What can hang from each mark:
K936: K846
K920: K114 K571 K719
K755: K832 K846
K768: K114
K719: K846 K920
K571: K920
K660: K920 K998
K282: K114
K47: K768 K998
K846: K114 K318 K719 K755 K936
K114: K282 K768 K846 K920
K832: K755
K998: K47
K318: K846

(in the rows, 128 means zero)
Known rows, with every way that one mark hangs from another:
{K936 {K846 K114 {K755 K832}}}: [108 108 128 135 145 134 110 146 140 100 127 167  88  90 147 130 124 146
 128 176 121 160  85  53 139 135  93 126 124 104 138 125 162 115 133 125
 130 113 137  99  85 157]
{K998 {K47 {K768 {K114 K282 K846}}}}: [123 122 119 158 127 168 140  91 124 123 100 152 111 109  82 102 138 121
 100 169 126 168 111 118  96  89 106 148 152 112 116 129 128 152  75 134
 107 110 139  67 171 171]
{K755 K832 {K846 K318}}: [122 118 111 158 153 132 151 174 129 114 146 132 128 109 139 105 123 110
 109 158 137 153 108 143 143 145 113 111 127 113 120 137 128  85 139 141
 117  77 138 131 101 142]
{K998 {K47 {K768 K114}}}: [130 122 130 163 118 148 144  91 118 103 103 119 137 113  86  99 123 124
 127 144 151 158 130 130 101 100 109 127 138 118 112  95 130 131  86 123
 111 125 133  96 149 168]
{K920 K114 K571 {K719 {K846 K318}}}: [136 155 145 155  95 124 121 137 133 133 105 108 137 101 122 125 173 141
 133 132 137 144 149 106 105 123 121  93  91 117 108 128 156  92 149 172
 153  66 139 140 135  98]
{K936 {K846 K114 K318 K719 {K755 K832}}}: [100 133 112 157 152 136 119 184 131  79 131 143  92  88 123 124 122 138
 134 164 138 156  79  64 159 143  81 128 115  96 153 107 179 116 123 136
 126 101 134 104  92 147]
{K755 K832 {K846 {K114 {K920 K719}} K318}}: [140 130 103 158 123 132 141 181 139 113 141 134 114 102 148 119 142 113
 107 136 144 156 113 113 136 128 105 105 126 111 150 136 171  54 167 141
 121  64 158 134  83 151]
{K832 {K755 {K846 K114 K936}}}: [108 122 132 132 121 115 123  95 120 154 109 141 130  96 133 113 159 120
 108 183 110 161 112 119 113 162 101 140 192 131 103 143 161 132 158 128
 165 129 144  80  88 138]
{K114 K920}: [133 134 122 119 119 129 140 150 134 132 139 136 124 137 146 130 125 121
 123 114 143 125 126 140 143 118 124 129 142 130 138 137 145  99 120 121
 122 103 144 144 133 127]
{K318 {K846 {K719 K920}}}: [123 122  86  89 101 153 133 138 100 103 143 116 110 146 131 131 139 150
 108 109 141 142 134 128 151 123 128 131 145 138 104 140 136 116 120 138
 139 147 121 137 104 111]
{K846 K719 K755}: [114 143 114 121 129 127 126 141 117 100 140 121 121 125 115 137 118 136
 143 125 123 136 114 113 148 154  98 134 127 124 137 136 144 128 106 130
 130 128 114 104 115 130]
{K846 {K114 K282 K768 K920} K318 K719}: [118 153 102 134 169 135 180 179 132 179 115 154  98 122  93 128 155  98
 114 104 157 138 101 115 147 102 105 156 149 115 177  71 200 121 111 115
 113  75 141  98 130 127]
{K998 {K47 {K768 {K114 K282}}}}: [126 126 124 153 135 165 150  96 128 140  91 136 122 110  88 100 126 115
 118 142 135 157 126 131  95  91 103 146 149 115 118  89 138 135  78 113
 122 130 129  76 162 170]
{K47 {K768 {K114 {K920 K571}}} K998}: [123 132 127 120  86 163 152 125 150  89  90 130 136 106 107 114 136 103
 130 130 176 154 123 126  92  59 107 127 176 104 129 129 143  87  82 119
 130 111 152  83 158 142]
{K282 {K114 K768 {K920 K719}}}: [147 136 111 120 111 123 175 136 116 119 118 154 122 145  95 141 152 119
 126  99 157 131 147 123 111  90 114 139 120 124 152 134 156  96 123 129
 104  65 145 116 120 151]
{K936 {K846 {K114 K282} K318 K719}}: [111 148 107 126 148 156 111 157 125 134 101 138  90 108 110 121 149 126
 120 146 125 145  96  94 144 123 103 156 136 108 164  87 176 146 134 126
 148 134 135  95 136 133]
{K660 K920 K998}: [123 106 114 123 123 126 116 137 139 123 130 139 125 123 119 139 151 139
 133  98 167 133 131 119 138 131 159 119 117 123 143  92 114 117 113 120
 129  87 129 123 154 147]
{K47 {K768 {K114 K920}} K998}: [105 137 112 124 106 157 171 117 146  82  98 121 140 110 114 106 121  95
 120 118 174 160 118 143 111  83 112 142 169 112 131 121 141  97  78 111
 122 104 144  88 156 160]
{K920 K571}: [147 123 142 121 103 134 106 134 132 130 119 136 122 121 122 136 146 136
 137 138 131 123 131 109 108 104 124 111 130 118 129 137 135 119 128 135
 135 137 133 125 130 109]
{K47 K768}: [133 110 119 128 132 135 137 120 128 124 123 126 124 117 117 115 120 116
 128 122 141 141 124 127 115 118 122 147 141 109 112 110 125 134 122 122
 113 107 132  98 147 133]
{K936 K846}: [123 119 121 112 117 138 109 132 122 109 126 140 108 124 142 126 139 146
 123 150 128 134 116 110 131 127 121 139 127 121 132 134 115 134 133 129
 147 124 138 123 131 137]
{K846 {K114 K768 {K920 K571}} K755 K936}: [119 114 144 130 123 106 151 127 148 173 111 181 105 106 113 130 174 123
 117 147 151 139 107  66 110 103  87 117 170 104 142 122 224 131 116 123
 135  74 147  77 110 133]
{K660 {K998 {K47 K768}}}: [127 100 117 159 108 148 131 106 134 101 107 124 121 121 105 123 139 128
 133 127 167 136 142 133 114 112 134 127 145 104 102  73 105 129  89 114
 114  82 138 102 171 165]
{K920 {K114 K768 K846} K571 K719}: [144 121 131 131  90 123 150 114 125 131 110 169 107 126 111 143 203 159
 116 145 144 142 133  81  95  75 123 119 108 115 130 177 141 125 126 176
 123  66 147  99 119 114]
{K936 {K846 K719}}: [114 136 102 103 108 147 103 150 107  84 133 122  99 135 126 132 138 155
 130 136 129 135 118 116 142 132 114 148 125 124 137 141 120 130 124 132
 153 161 134 132 131 129]
{K571 {K920 K114 K719}}: [127 140 109 113  84 138 152 122 125 131 104 122 146 124 152 131 148 163
 124 110 146 144 155  97 121  98 123 109 108 129 128 141 143 116 132 142
 163  94 131 123  96 120]
{K936 {K846 K114 K318}}: [123 130 132 143 144 130 108 138 133 116 107 139 113 100 122 117 153 128
 121 155 141 139 100  80 137 120 116 132 128 101 146  87 167 145 150 130
 134  96 142 109 123 135]
{K47 {K768 K114} K998}: [ 97 131 116 136 115 158 157  95 141  80  89 113 146 104  99 105 126  98
 129 133 162 164 119 136  99  97 119 141 159 107 121 110 121 124  86 119
 127 129 129  71 151 158]
{K47 {K768 {K114 K282}} K998}: [ 95 135 109 127 133 174 164 101 152 120  79 129 132 101 103 103 124  88
 118 135 142 164 115 133  94  89 112 161 170 106 125 109 128 129  79 110
 138 132 127  49 163 162]
{K768 {K114 {K920 K719}}}: [137 155 115 131 102 135 133 133 136 103 123 120 134 127 121 126 141 131
 122 100 139 139 141 122 116 110 114 118 117 135 157 152 146  88 127 134
 135 123 145 135 118 153]
{K571 {K920 {K114 K282}}}: [114 138 116 101 125 154 167 126 132 180  94 150 135 125 147 120 139 143
 112 128 131 148 134 105 131  91 121 133 137 129 125 122 153 132 104 125
 158 102 129 105 116 115]
{K571 {K920 {K114 K282 K768 {K846 K318}}}}: [107 130 106 131 154 134 208 138 134 183 100 181 128 118 118 112 170 126
  82 151 156 155 105  91 133  78 120 139 132 109 130 118 164 168  89 149
 126   4 139  64 125 119]
{K47 K998}: [108 137 125 129  99 150 143 124 139 102 110 119 137 122 135 131 127 116
 130 134 150 130 126 140 122 115 130 132 151 123 118 129 120 124 109 123
 141 125 126 104 144 137]
{K571 {K920 {K114 K768 K846}}}: [105 119 108 114 119 121 190 118 117 142 114 170 128 133 124 120 171 149
  92 149 156 163 117  84 132  79 128 127 131 124 125 147 140 152  95 149
 123  40 141  89 109 115]
{K318 {K846 {K114 K282} {K719 K920} K936}}: [ 97 120  87  95 119 166 128 109 119 163 111 137  93 128 125 120 160 142
  91 129 113 149 123 104 131 117 113 141 189 134 110 128 204 143 130 126
 167 180 125 104 112 120]
{K114 K768 {K846 K318 K719 K755}}: [107 136 107 154 158 110 166 158 116 103 147 151 116 120  83 131 150 119
 114 146 149 142  86 100 150 146 100 140 123 105 145 132 155 165  90 154
  93  26 125  65 124 133]
{K846 K114 K318 {K719 K920} K755 K936}: [112 141 116 151 146 121 134 149 129 150 111 123 134 100 101 117 142 118
 121 133 150 136 101  72 139 133  87 120 170 108 139 106 230 170 120 133
 138 105 119  90 110 140]
{K571 K920}: [123 124 112 111 104 137 136 136 126 131 121 126 142 124 142 123 120 138
 119 130 141 137 131 105 131 114 124 116 134 124 130 124 130 137 121 119
 148 110 129 116 112 121]

Rows:
[108 142 119 172 167 125 136 178 136 101 135 130 114  93 111 127 113 120
 142 144 138 152  91  83 155 145  85 117 118 107 152  95 191 109 119 134
 108 104 125 108  87 139] => {K846 K114 K318 K719 {K755 K832}}
[ 94 127  98 162 135 137 150 176 120 105 150 108 123 119 123  94 126 119
 108 158 127 150 112 157 143 159 100 114 142 122 116 160 158  92 132 149
 141 125 139 137 109 144] => {K755 K832 {K846 K318 K719 K936}}
[158 131 120 119  90 146 107 154 150 142 129 178  91 112 142 156 160 140
 113 144 112 130 115  79 109 108  91 127 139 100 149 194 158 113 117 147
 134  63 143  71 136 129] => {K114 K282 {K846 K755} {K920 K571 K719}}
[137 136 104  97 113 130 122 145  97 139 112 135 126 109 122 131 151 129
 118 152 133 164 110  99 133 140 103 152 189 133 128 141 144 123 148 125
 141 138 132  93  77 123] => {K832 {K755 {K846 K114 {K719 K920}}}}
[ 87 109 118 126 119 129 133  85 129 112 140 135 120 122 141 122 138 144
 105 150 110 141 124 121 140 170 102 117 148 127  74 146 163 134 121 138
 162 103 120  92  99 137] => {K318 {K846 K755 K936}}
[125 137 126 142 153 111 138 158 135 150 130 125 146  96 128 117 130 112
 113 139 146 144 108  93 137 159 110 121 141 107 111 108 159 144 118 138
 122  28 118 102 126 125] => {K719 {K846 K318 K755} K920}
[ 88 120  95 113  98 150 127 103 109  92 142 105 108 142 125 120 138 151
 110 127 115 138 138 154 143 153 117 125 147 142  89 153 153 121 125 144
 169 169 126 132 117 121] => {K318 {K846 K719 K936}}
[110 126 129 173 132 121 134 122 137 127 128 131 132 113 116 107 147 118
  98 167 128 125 105 125 128 135 122 116 144 112 113 158 165 168 125 158
 130  74 139 111 154 136] => {K114 {K846 K318 K936}}
[150 114 131 113 104 124 156 139 115 113 120 192 104 145  76 137 177 120
 114 151 151 140 119 100 107  62 115 127 140 115 142 163 157 112  97 145
  83  57 160 102 142 127] => {K282 {K114 K768 K846 {K920 K571}}}
[108 133 106 105 122 138 107 148 109  80 137 134  99 124 125 136 129 153
 138 147 124 140 107  94 151 152  93 146 123 116 136 146 136 137 109 132
 149 128 123  99 117 141] => {K936 {K846 K719 K755}}
[ 90 125 132 138 146 132 154  91 138 166 110 172 112 113 128 117 162 136
 100 176  95 150 104 101 125 129  98 138 156 120  97 176 184 162  91 154
 146  79 130  70 132 142] => {K920 {K114 K282 {K846 K755 K936}}}
[110 127 121 164 148 138 141 128 145 165 117 147 118 113 119 108 145 109
  89 166 110 125 103 127 120 132 115 135 158 110 118 150 170 177 119 150
 140  81 137  90 163 136] => {K114 K282 {K846 K318 K936}}
[115 147 111 144 105 121 129 154 139 122 125 105 155  88 143 126 127 131
 116 130 141 151 127  75 128 170 101 102 102 102 124 116 145 132 137 138
 158  16 121  83 111 120] => {K571 {K920 {K719 {K846 K318 K755}}}}
[111 133  85  80 122 172 161 126 104 147 117 142 104 144 132 129 158 155
 103 108 130 152 135 130 150 101 124 145 153 143  95 139 159 110 102 143
 151 141 120 126 107 108] => {K318 {K846 {K719 {K920 {K114 K282}}}}}
[103 143 117 159 125 131 135 128 104  84 121 120 131 133  63 108 146 115
 117 159 127 138 120 130 127 123 106 123 141 124 118 158 185 156 110 162
 117 107 137 114 151 142] => {K282 {K114 {K846 K318 K719 K936}}}
[142 132 125 124  96 127 137 125 123 136 123 136 138 122 133 140 156 165
 135  89 158 140 145 117 124 111 139 118  92 134 134 132 147 103 137 148
 140  92 126 130 129 138] => {K660 {K920 K114 K719}}
[132 121 120 157 103 149 146 108 118  89 121 145 122 120  94 104 136 125
 105 154 157 162 112 130 116  85 105 125 154 117 121 135 138 118  73 135
  88  79 157  99 165 168] => {K998 {K47 {K768 {K114 K846 K920}}}}
[126 119 124 168 110 150 134  88 116  84 111 134 125 113  81  99 140 131
 108 170 142 164 115 118 101  95 110 125 141 112 112 129 123 146  80 145
  94 105 143  85 162 169] => {K998 {K47 {K768 {K114 K846}}}}
[137 133 126 148 140 127 162 142 125 143 114 150 143 122 124 118 163 132
 100 147 160 139 111  99 140  87 130 120 140 120 112 144 162 151 108 166
 104  38 137 124 130 122] => {K719 {K920 {K114 {K846 K318}}}}
[141 101 129 116  99 130  94 146 144 128 120 147 120 118 113 147 167 148
 140 105 170 130 139 104 120 104 153 105 119 114 144 101 115 108 114 127
 134 102 132 125 159 129] => {K660 {K920 K571} K998}
[105 129 100 123  79 156 152 103 141 163  98 150 122 117 148 119 166 160
  87 149 111 150 136  90 107  98 112 123 146 124 116 191 168 156 124 157
 184  91 140  88 128 128] => {K571 {K920 {K114 K282 {K846 K936}} K719}}
[103 141 106 118 125 172 178 121 155 123  87 138 124 110 115 106 121  87
 114 119 156 159 113 148 105  79 107 162 183 110 137 115 144 101  72 104
 131 108 141  70 168 162] => {K47 {K768 {K114 K282 K920}} K998}
[115 118 117 141 134 135 133  96 125  90 118 138 123 110  87 101 136 115
 107 152 128 171 107 106 106 108 119 141 137 113 126 146 125 147 100 144
  96 113 140  80 148 150] => {K47 {K768 {K114 K846}}}
[114 114 111 125 157 147 137 148 134 153 124 159  90 107 140 112 135 114
 103 167  98 173 106 107 123 126 110 137 147 117 139 134 153  87 145 122
 128 143 137 103  92 144] => {K755 K832 {K846 {K114 K282}}}
[104 126 120 115 117 125 155 113 125 119 121 162 137 117 139 126 148 155
 108 160 132 163 110  69 144 113 105 113 131 119 110 166 152 152  90 150
 131  44 132  80  96 124] => {K571 {K920 {K114 {K846 K755}}}}
[ 92 115 133 191 181 103 182 142 156 156 121 166 117  84 112 111 140 106
 113 164 151 148  86  75 128 133  88 118 140  97 131  90 217 144 120 131
 116  48 133  81  89 159] => {K846 {K114 K768} K318 {K755 K832} K936}
[125 137 132 107 117 139 106 147 147 180 108 154  94 102 129 127 160 117
 116 139 113 155 120  91 109 104 115 125 154 118 148 114 178  90 135 120
 143 118 148 121 147 102] => {K719 {K846 {K114 K282 {K920 K571}}}}
[ 71 109 128 161 160 100 161 126 147 151 129 159 101  84 121 106 141 121
 107 175 120 172  95  71 115 161  94 123 141 116 114 116 190 125 127 128
 130  76 131  91  98 142] => {K719 {K846 {K114 K768} {K755 K832} K936}}
[143 145 137 157  92 130  93 152 140 128 120 102 133  97 123 129 157 129
 129 131 132 131 141 103 101 138 121  99  98 107 125 123 140 103 160 158
 150  81 137 126 144 102] => {K920 K571 {K719 {K846 K318}}}
[111 148 117 143 127 130 170 146 119 153 106 112 149 127 114 106 154 135
 118 121 162 129 129 129 143 106 114 121 157 132 108 134 202 144 111 158
 145 103 130 145 127 123] => {K846 K318 {K719 {K920 K114}} K936}
[107 132 123 156 170 122 186 144 154 212 101 167 111 112 112 108 161  90
  93 132 153 131 102 114 125 103 105 145 173 110 152  81 228 144 122 116
 135  54 150  86 139 140] => {K846 {K114 K282 K768 K920} K318 K936}
[ 98 122 125 145 141 122 129 155 140 115 153 135 116  95 149 121 105 126
 127 159 110 160 106 104 132 173 107 117 110 122 108 141 131  97 119 133
 121  83 124 125 109 131] => {K719 {K846 {K755 K832}}}
[108 146 113 145 125 125 138 145 105 125 127 109 144 109 118 113 139 116
 115 165 130 143 114 162 139 182  92 142 175 129  99 152 142 128 137 144
 168 102 137  98 108 129] => {K832 {K755 {K846 K318 K719 K936}}}
[111  98 120 153 111 124 169 110 120 125 116 180 113 132  94 136 199 163
 110 139 197 152 126 116 133  87 157 116 115 122 119 101 118 133  67 149
 102   6 142 103 164 163] => {K660 {K920 {K114 K768 K846}} {K998 K47}}
[100 120 133 171 160 102 181 109 122 121 115 174 132 117  67 111 162 103
 107 177 140 143  99  92 120 129  93 129 140  99 115 139 195 180  91 151
 100   7 134  55 130 160] => {K282 {K114 K768 {K846 K318 K755 K936}}}
[119 133 128 135 160 147 114 140 141 155  93 152 101  99 123 117 154 118
 112 156 125 141  97  83 130 116 114 146 137 100 152  79 174 152 143 124
 149 104 139  88 134 139] => {K936 {K846 {K114 K282} K318}}
[ 88 123  94 126 136 141 162 130 122 157 128 159  88 135  92 121 162 128
  92 155 114 140 106 123 120 119 111 162 160 127 134 166 160 172 101 144
 140 122 132  81 154 135] => {K114 K282 K768 {K846 K719 K936}}
[126  98 132 118 122 116 157 132 138 153 103 177 120 125 100 139 205 150
 135 106 194 144 137  98 118  73 154 114 113 117 137  89 136 105  94 139
 126  50 138 111 143 126] => {K660 {K920 {K114 K768} K571} K998}
[ 95 113 137 163 148 122 134 124 152 135 126 151 110  88 136 116 123 126
 124 166 113 151  99  81 125 139  90 111 148 116 124 133 199 126 128 127
 133 128 129 102  90 154] => {K846 K114 {K755 K832} K936}
[ 94 143 118 124 123 122 131 135 131 126 129 132 109 120 119 126 137 130
 129 128 129 141 109 100 147 145  82 124 166 126 148 136 219 123 116 121
 140 129 138 108 112 141] => {K846 {K114 K920} K719 K755 K936}
[112 115 114 174 191 130 186 174 153 154 140 195  98  97 116 125 134 105
  96 173 134 149  73  92 136 127  95 147 126  93 136 133 154 146  92 146
  90   5 131  57 118 152] => {K114 K282 K768 {K846 K318 {K755 K832}}}
[108 143 121 125 141 123 115 133 119 109 126 126 110 115 107 137 132 133
 144 130 120 151 109  81 141 144  97 130 132 120 153 108 178 133 120 122
 125 145 116  93 100 132] => {K846 K114 K719 K755}
[101 131 134 161 153 105 128 129 143 170 110 130 140  80 121 103 150 108
 103 157 136 154 102  62 124 159  99 111 169 106 111  97 223 167 133 134
 142  54 124  95 119 130] => {K719 {K846 K114 K318 K755 K936} K920}
[118 117 112 157 114 151 149 112 138  92 104 128 127 122  92 107 142 121
 125 118 178 152 137 139 120  90 123 121 152 114 125  81 126  95  66 112
 110  82 155 114 165 180] => {K660 {K998 {K47 {K768 {K114 K920}}}}}
[ 95 118  92 124 127 151 137 147 117  66 168 134  96 124 140 139 109 154
 123 139 119 157 112 120 163 161  99 123 114 130 100 149 137  83 109 140
 129 128 119 121  80 130] => {K318 {K846 K719 {K755 K832}}}
[112 121 128 147 173 111 149 137 134 129 109 173 105  95 108 125 165 120
 116 161 160 148  84  54 139 132  95 142 126  85 150  72 181 166 122 127
 121  28 135  54  98 151] => {K936 {K846 {K114 K768} K318 K755}}
[110 124 115 115 103 136 152 115 120 120 116 150 136 127 141 119 152 154
 104 154 137 155 120  92 136  92 126 114 130 129 117 166 141 143 106 153
 134  77 141 110 115 113] => {K571 {K920 {K114 K846}}}
[151 136 142 128  84 136 118 118 131 131 103 131 126 122 129 143 172 159
 143 119 136 131 158 100 100  88 120 105 103 125 124 153 149  95 143 160
 148 119 138 133 116 115] => {K920 K114 K571 K719}
[137 118 103  88  92 151 111 146 110 105 138 139 107 127 128 149 154 159
 123 126 141 140 126  85 141 120  98 115 149 117 102 150 157 116 109 144
 143 128 116 100  89 104] => {K318 {K846 {K719 {K920 K571}} K755}}
[103 109 124 141 128 113 167  93 113 117 112 172 117 140  75 112 167 119
 102 168 126 144 120 115 103 103 118 138 147 124 118 162 165 165 102 149
 107  81 142  87 140 150] => {K282 {K114 K768 {K846 K936}}}
[ 95 138 119 133 119 130 116 116 119 130 116 110 113 122 104 116 147 132
 128 133 118 141 125 110 126 133 110 126 153 132 140 126 192 141 136 129
 151 189 130 126 124 129] => {K846 K114 K719 K936}
